Every row comes from one small tree of marks. The marks that hang from a mark follow it in brackets, in the order of their numbers. Every link used is in the known rows. Which tree was each row made from?
In the rows, zero is written as 128.
Known rows:
J_273(J_355(J_7)): [111  82 177 132 134 148 152 145 155 119 122  94 118 124 123 110 151 150
 112 128 179 128 131 153 127 138 147 122 104 160 149 116 126 122 127 139
  98 126 119 120 144 131 142 139 116 120 122 132 114  99 133 163 147]
J_830(J_273(J_691) J_902): [126 199 213 114 105 150 181 180 130 121 120 139 116 112 156 118 104  81
  89 106 102 122 120  95 164 106 147 115 166 157  43 175 167 170 130 120
  93 122 168 151 124 164  90 114 145 158 104  71 142 150 159 141  88]
J_355(J_7(J_691) J_158(J_416(J_483)) J_273): [154  94 109 128 147  83  39 113 118 185 182 124 126 134 120 129 136 171
  81 142 167 202 122 144 119 128 103 128  83 147 185  65 121 144 174  80
 146  96 121  68  91  96  99 162 113 146 141 170 135 134 111  66  96]
J_355(J_7 J_273): [ 93  71 133 160 152 114  96 115 115 142 162  80 115 107 105 124 142 163
  85 138 152 132 104 158 117 104 129 126 104 148 159  88 102 147  89 112
 110  97 133  97 108  96 125 154 112 183 131 165 141 118 157 123 130]
J_355(J_158 J_273): [129  90 123 121 130 136  58 126 128 166 146 105 115 110 115 112 131 151
 116 175 136 112 129 146 121 140 136 141 128 128 116  86 126 165  95 123
  99 106 113 125 130 142 135 123 130 178 116 139 159 141 140 115  95]
J_830(J_902): [105 133 163 138 110 167 164 120 159 106 118 111  99 124 142 111 121 111
 106 104 121  81 145 102 114 109 129 155 148 167  90 140  86 156 103 137
 133 116 136 143 120 160 111 139 143 163 114  75 149 104 144 129  71]
J_691(J_7(J_355(J_158)) J_267 J_273(J_416)): [106 126  51 149 123 105  75 104  45  74 150 113 176 135 145 177 149 141
 134 199 152 150 156 133 159 113 143 119 137 103 197  64 117 137 157 174
 131 155  97 119 154  96 156 100 154 149 124 113 136 155  88  86 122]
J_416(J_158(J_355(J_7(J_830) J_273)) J_483): [146 112 124  87 130 104 150 106 123 166 152 129 130 117  53 139 116 141
 182 131  86 146  99 134  69 133 113 130 111 125 156 114 154  52  76  90
 151  83 169 118  99  87  99 155  67  84 153 190 140 103 152 116 191]
J_273(J_355(J_7) J_416(J_158 J_483) J_691): [150 112 166   4 129 103 165 167 189 175 118 131 160 172 107 104 176 110
 115 140 137 172 118 157 144 175 150  91  84 130 138 194 193  86 129 107
  50  85 136 114 125 114 125  96  93  58 107 163 104 133 108 157 193]
J_691(J_7): [100 105 130 158 114 141 115 128 164  94 137  81 128 123 144 163 146 169
 122 124 153 110 136 118 125 128 124 156 152 143 163  77  78 116 110 143
 153 137 131 119 120 144 156 140 143 155 138 111 151 103 145 128 102]
J_355(J_7 J_158 J_273(J_416 J_691(J_267))): [107  95  98  88 144 101  43 150  77 168 150 117 169 164 122  97 168 133
  37 210 147 169 123 162 145 154 140  91  83 117 166 104 150 174 121 117
  49 116 121  77 144 109 147  98 151 186 115 140 140 168 110  79 127]
J_830(J_273(J_416) J_902(J_691(J_7 J_267))): [118 186 147 141  95 162 129 134  95  90 107 136 152 155 141 166 148  80
  68 103  86 132 173 114 162 108 150  99 132 125 114 158 138 195 149 164
 106 161 158 131 135 134 111  95 179 139  98  49 119 127  97  83  93]
J_7(J_355): [127 133 132 167 120 143 140 129 153 102  98 147 110 122 161 119  89 142
 165 112 162 120 115 142 112  93 100 146 138 126 115 142  93 150 141 128
 137 135  78 137 151 151 120 153 111 121 134 165 115 121 119 177 138]
J_273(J_691(J_7(J_355))): [121 140 128 136 111  99 129 159 149 117 125 128 142 138 170 116 129 166
 131 140 170 145 107 115 132 140 113 141 150 130 122 131 126 127 151 116
 117 138 107 123 156 164 145 120 151 146 127 144 135 146 135 162 144]
J_355(J_7(J_691(J_267)) J_158 J_273(J_416)): [118  93  93 117 172 118  35 125  83 174 148 118 164 155 141 121 151 131
  48 165 154 179 157 174 146 130 101 105  80 129 181  89 127 164 144 112
  96 116 108  64 121  89 131 143 142 151 137 136 110 146  97  70 104]
J_416(J_158(J_355) J_483): [139 136 153  72  83 154 167 119 182 142 134 141 107 122  89 167 106 132
 192 127  69 129 124 133  70 122 115 152 130 102 125 130 142  60  89  94
 145  98 147 148 111 131 122 136  78  62 147 174 130  96 130 132 163]
J_7(J_355 J_830(J_902)): [146 163 114 172 170 119 172 124 109 107  70 153 129 125 141  68  90 111
 177  75 157 100 124  87 115 115  92 147 160 167  99 174 100 140 134 147
 181 134 115 143 142 148  74 167 124 127 133 105 135 127 145 165 129]
J_830(J_273): [120 155 188 155 113 175 152 164 153 106 112 125 105 100 153 163  96  97
 137 102 112 109 122 146 160  86 152 119 155 122  92 132 127 147 120 128
 133 137 141 140 115 147 120 142 118 137 127 128 128 129 147 152 107]
J_7(J_355(J_273)): [124 111 115 167 128 115 122 116 124 125 119 133 113 104 136 112  89 152
 153 140 166 135 100 143 114  99 107 150 139 119 109 141 106 174 124 123
 117 114  86 136 142 130 116 147  97 145 117 180 121 134 133 168 155]
J_902(J_830(J_273(J_355(J_158)))): [165 165 165 145 119 155 118 166 111 106 108 112 110  87 121 116 120 103
 134 107 126 109 112 107 156 182 154 139 125 138 120 125 132 130 113 154
 105 126 133 140 155 154 128 146 127 113 107 101 123 151 119 174 127]
J_273(J_416(J_158(J_355)) J_691(J_267)): [113 137 116  72 100 130 151 166 160 137 103 167 156 176 142 116 134  78
 106 190  92 132 118 143 133 140 136 109 119  66  92 193 162 126 121 121
  65 150 122 137 142 136 178  72 139 121 117 132  98 154  86 120 170]
J_355(J_7 J_158(J_416)): [119  84 125 166 115 143  57 140 154 113 156 115 114 148 134 127 156 138
  83 137 167 130 122 146 124 112 128 123  69 161 186  50  80 146 158 122
 134 132 121  87 111 135 142 150 139 172 149 137 144 114  95  75  69]
J_483(J_416): [125 119 121 148 107 159 144 127 158 102 132 113 120 131 137 149 114 111
 147  86 122  96 129 140 136 104 109 146 143 127  97 125  81 145 131 124
 141 116 134 156 127 149 176 119 122  95 134  98 120  93 164 158  96]
J_691(J_7(J_830) J_267 J_273): [ 87 126  51 178 153  89 121  86  51  78 159  71 158 113 116 158 138 169
 160 172 132 107 120  99 139 136 170 127 168 126 182  59 116  73 110 168
 201 166 153 124 136 102 155 111 172 186 140  93 166 142 148 102 136]
J_691(J_7(J_830(J_902)) J_267): [ 84 141  84 175 134 113 135 115  94  79 117  71 170 144 126 134 134 148
 118 149 146 105 133  84 117 145 145 143 163 155 174  93  82  98 109 164
 195 162 163 109 136 139 142 134 180 177 131  50 160 115 137  95 121]
J_7(J_830): [123 125 115 155 172 131 154 123 152 134  87 125 120 121 133  92 112 124
 170  92 142  71 117 113 120 139 132 144 153 135 112 146  96 103 102 143
 190 150 128 133 120 155 122 153 130 139 141 122 148 119 159 162 121]
J_691(J_267 J_273(J_355(J_7(J_830(J_902))))): [ 93 121 115 147 146 109 160  99  45  92 146  85 145 115  97 112 136 143
 135 171 141 122 120 119 141 132 182  95 127 150 148 103 149 103 123 163
 134 141 147 140 154  96 127 109 154 171 111  82 136 136 137 119 157]
J_830(J_273(J_355(J_7) J_416(J_483)) J_902): [142 165 215  71 122 161 197 155 110 115 113 129 145 127 116 149 142  62
  77  89 125 158 175 124 170 102 152  97 129 163 126 171 161 168 140 142
  87 103 172 130 109  99  67 132 101  86 102  72 116 109 139 136 116]
J_691(J_273(J_416(J_158))): [116 104 115 108 140 136 132 107 155 123 149 128 108 108 128 150 142  92
 150 135  91  82 130 149 160 103 154 116 129 112 108 132 130 115  88 149
 110 105 124 154  95 104 137 106 104 135 122 144 133 138 124 127 106]
J_416(J_158(J_355(J_7 J_273)) J_483): [136 110 142  79 104 124 140 108 139 162 166 119 116 116  62 160 120 152
 161 142  81 157 107 144  67 118 112 132 103 121 155 105 152  71  80  84
 129  74 160 124  98  87 111 145  67  87 145 196 136  96 139 110 181]
J_902(J_691): [126 125 136 152 103 155 106 104 178 131 101 139  89 141 138 119 139 158
 143  86 109  96 136 137 100 144 133 127 109 103  99 147 122 144 131 130
 133 156  93 142 152 175 141 111 170 125 116 143 114 117 111 140 117]
J_830(J_902(J_691(J_7))): [119 138 143 152  94 147 126 102 139 107 120 115 111 141 135 119 157 149
 103  87 116  98 159  95 103 140 117 142 129 166 118 125 107 153 126 145
 134 135 140 136 140 167 116 115 182 151 116  71 140 105 126 106  83]

Which tree is each row?
[160 102 150  98  93 142 121 141 177 134 122 120 117 136 117 117 141 147
 139 158 168 144 134 130 124 164 159 138 113 133 137 117 132 136 166 136
 117 129 111 143 139 149 137 115 120 106 112 123 131 112 109 141 127] : J_273(J_355(J_158(J_416(J_483))))
[143 114 110 151 132 123  77 128 107 139 123 138 120 110 135 107 100 152
 151 160 166 138 122 148 118 115 104 143 128 129 121 110 122 173 129 121
 105 113  81 131 156 143 114 139 109 144 125 169 132 146 117 147 134] : J_7(J_355(J_158 J_273))
[135 103 148 112 126 137 123 114 115 126 157 112 106  92 119 122 145 146
 160 168 136 106 140 135 150 145 166 121 135 136 109  94 162 125 123 154
 101 126 112 167 149 131 139  95 130 137 111 121 144 139 143 149 117] : J_691(J_273(J_355(J_158)))
[156 142 128  83 149 125 148 100 142 165 142 175 113 120 148 157 114 116
 152 104  88 148 158 132 139 113  98 130 141  97 110 154 156  89 148 112
 149 122 106 144 100  94 116 135 100  61 150 153 103 134 119 133 117] : J_7(J_691(J_273(J_416(J_158(J_355) J_483))))
[109 120 131 142 122 137 138 130 123 128 165 140 125 114 117 153 113 128
 150 147  86 134 115 157 106  93 105 116 101 122 136  99 145  75 114 105
 128 127 139 125 122  99 150 134 113 117 167 153 101 119 103  99 156] : J_416(J_158(J_355(J_7(J_691(J_267 J_273)))))
[134 190 196  91 119 156 182 180 133 123 104 159 135 139 167 121 126  38
  63 103 100 126 143 106 190 105 146 111 163 138  52 210 156 195 134 135
  73 128 156 146 112 148  91 102 137 141  97  68 129 151 143 134  82] : J_830(J_273(J_416 J_691) J_902)
[136 160  65 169 102 112  79  68  72  89 129 112  94 116 106 115 141 166
 152 112  80  90  99 100 108 196 169 124 101  91 136 122 125 111 119 155
 140 158 100 143 185 142 156 102 196 153  93 118 118 170  90 133 141] : J_902(J_691(J_267 J_273) J_830)
[136 189 194 150  97 169 150 135 128 108 110 150  96 113 139 133 117  96
 108  66  81 109 149 112 141 103 138 111 136 149  60 166 152 182 135 139
 113 138 157 153 130 164  85 112 162 142 106  80 129 125 129 120  87] : J_830(J_273 J_902(J_691))
[136 113 135  64 119 157 155 119 173 144 119 148 129 151 104 167 147  89
 130 113  94 137 148 149 108 117 110 127 103  99 160 149 124  99 107 116
 116 107 130 122  95  99 120 137  72  58 138 164 118  98 109 116 147] : J_273(J_416(J_158(J_355(J_7)) J_483))
[151 160 101 147 181  64 157 123  75 145  92 159 143 117 129  38  91 126
 152 124 163 125  94  82 119 135  98 135 166 155  78 195 140 157 126 130
 136 112 126 137 150 140  69 138 124 156 109 129 140 162 163 172 163] : J_7(J_355(J_273(J_691)) J_830(J_902))
[129 122 134 142 150 137 148 144 146 148 130 153 120 122 118 122 115 116
 162 101 104 117 114 144  99 116  81 127 104 135 127 127 133  65 110 108
 148 129 147 120 107 113 129 160 103  97 176 153 105 106 118 121 156] : J_416(J_158(J_355(J_7(J_691 J_830))))
[ 97 129  95 173  82 135  84 101 135  94 119 101 133 159 133 152 149 190
 126 133 120 124 139 135  99 158 146 124 108 101 158  99 112 126 137 144
 148 177 114 122 169 158 172  97 205 155 120 113 125 119  90 105 138] : J_902(J_691(J_7 J_267))
[151 122 124 130  69 132 163 108 160 110 134 165  95 140 114 167 111 130
 129 133 129 149 122  94  81 108 125 162 141  85 139 127  97 140 178 108
 169 157 119 154 109 120 141 132  94  96 130 156 128  96 129 113 144] : J_158(J_355 J_416(J_483))
[107 113 139 157 169 125 120 113 121 134 159 119 109 110 153 137 132 155
 112  87 144 141 133 147 144  90 103 115 109 158 150  89 117 103 147 109
 154 125 113  99 112 107 117 163 132 139 155 146 119 120 136 122  96] : J_355(J_7(J_691(J_273)))
[135 116 109 147 125 136 156 136 122 113 144 135 138 130  95 142 118  94
 178  89  91 104 110 140 116  97  78 127 113 140 115 119 112  90 113 119
 145 113 170 149 114 115 165 123  93  68 170 119 106  90 158 134 142] : J_483(J_416(J_158(J_355(J_7(J_830)))))
[129 110 125 143 104 155 147 138 138 110 160 131 127 134 103 160 121  96
 158 103  89 113 116 156 119  89  82 130 107 131 111 108 107 106 113 117
 120 100 162 152 118 120 175 119  91  75 162 124 101  82 145 130 132] : J_483(J_416(J_158(J_355(J_7))))
[161 136 106 110 220  97 160 120 133 169 107 163 142 115 142  89 121 102
 184  90 130 109 138 126 173 155 112 114 143 134  95 184 166  78 147 146
 164 139 121 135 106 103 104 135 112  75 141 123 100 150 130 165 143] : J_7(J_691(J_273(J_355 J_416(J_158))) J_830)
[146 168 140 144 131 160 132 147 121  99  96 128 112 104 138 138 125  66
 109  78 108  90 113 109 169 152 147 146 139 116 121 157  91 147 101 150
 121 130 131 130 127 133 133 158 116 117 103 110 121 151 122 168 104] : J_902(J_830(J_273(J_416)))
[150 114 121 116  89 146  80 126 182 131 136 129 103 143 130 137 131 139
 128 139 138 131 128 124 113 136 144 153 112 123 147  88  98 134 158 117
 157 128 111 125 110 155 129 132 131 131 132 140 157 122 105  99  78] : J_355(J_158(J_416(J_483)))
[155 128 140  89 139  93 118 181 130 157 116 113 168 143 135  68 164 164
 137 169 179 138 130  99 145 219 145 123 139 156 123 127 183 103 152 144
  96 148 137 131 171 173 149  92 165 126 119  95 144 149 143 159 152] : J_273(J_355(J_158) J_691(J_7(J_830)))
[107 143 108 152 141 126 125 101 117 126 142 129 117 117 173 146  92 156
 139 135 120 137 133 137 140 107 132 130 147 112 115 117 131 109 151 116
 170 152  92 130 133 126 145 127 158 144 136 122 110 150 116 122 113] : J_7(J_691(J_267 J_273))
[ 94 158 101 189 133 121 126 144  90  75 113  82 175 132 133 165 119 139
 143 145 137 123 122 110 147 129 160 124 166 125 169  85 112  96 122 157
 195 174 162 107 137 130 146 132 168 163 140  85 148 128 138 111 144] : J_691(J_7(J_830(J_273)) J_267)
[126 159  87  66 105  92 130 140 127 118  99 134 186 186 161 148 135 143
 106 167 155 189 137 119 131 157 136 126 147  82 170 165 134 127 165 117
 117 143 103 103 152 130 145 103 144  97 108 139 126 156 100 132 167] : J_273(J_416(J_483) J_691(J_7(J_355) J_267))
[153 146  89 134 225 100 146  99 116 159 104 166 128 119 163 101 121 106
 162  71 133 109 149 107 168 133 105 123 163 125 106 170 132 100 149 145
 197 154 108 130  99 112 101 149 129  96 150 119 119 151 142 152 108] : J_7(J_691(J_273(J_416)) J_830)
[136 129 135 104 141 136 157 104  86 145 141 171 120 126 127 161 138 123
 106 107 121 169 171 124 113 102  85 126 126 108 158 120 138 115 160 109
 140 143 112 124 120  79 120 152  99  68 160 151 105 109 135 117 135] : J_158(J_355(J_7(J_691(J_273(J_416(J_483))))))
[130 116 140 119 109 119 149 132 106 153 141 155 115 114 118 108 121 136
 106 178 125 136 113 111 103 135 115 143 161  89  82 152 155 165 119 111
  90 143 119 157 148 128 153 107 117 142 121 151 125 139 168 146 163] : J_158(J_355(J_273(J_691)))
[113 190 163 169  79 155 130 134  94  84 125 118 132 132 137 166 128 121
  97 104  89 128 151 107 137 110 156 110 134 141 106 125 145 170 141 150
 128 153 170 137 148 152 110 102 195 162 107  54 134 129 116  90 100] : J_830(J_273 J_902(J_691(J_7 J_267)))
[141  89  86 144 169  52  52 140  88 171 161 125 144 142 106  67 156 142
  82 174 176 150  77 122 135 159 134 103  88 157 152  96 142 147 148 111
 119 122 150  86 109 120 118 121 138 204 131 156 156 164 140  81 126] : J_355(J_7(J_830) J_158(J_416) J_273(J_691))
[151 124 105 170 105 136  89 143 154 105 113 161 113 138 164 116 101 136
 153 135 174 135 115 136 117 100 107 147 116 127 129 108  90 171 180 130
 133 143  75 133 142 157 128 143 121 133 134 152 126 132  86 131 109] : J_7(J_355(J_158(J_416)))
[160 136 163   8 120 113 182 158 182 165  87 148 152 164 134  95 156 113
 112 145 159 161 145 125 147 193 162 115 140  95  99 225 183 131 156 123
  63 122 107 149 146 141 134  88 112  55  83 139 110 142 131 192 170] : J_273(J_355 J_416(J_483) J_691)
[124 101 108 170 216  83 103 110  95 179 138 117 134 112 123  91 119 160
 110  98 165 143 114 136 125 126  95 121 119 161 152 120 124 114 120 106
 169 115 133  77 103  93  97 179 116 150 153 157 124 131 159 131 138] : J_355(J_7(J_691 J_830) J_273)
[117  81 115 109 143 128 108 123 173 159 133 117 127 120 111 129 133 100
 113 153 111 102 117 163 141 118 140 136 121 109 110 155 114 157  67 128
  86  89 127 130  91 108 139 119  90 146 103 158 128 131 126 133 126] : J_355(J_273(J_416(J_158)))
[146 119 143  72  94 131 150 108 161 165 153 128 107 111  71 159 104 141
 179 153  71 140 107 136  68 129 121 149 129 100 124 131 155  77  73  87
 131  83 156 151 107 107 111 133  66  80 134 188 136 108 140 128 179] : J_416(J_158(J_355(J_273)) J_483)
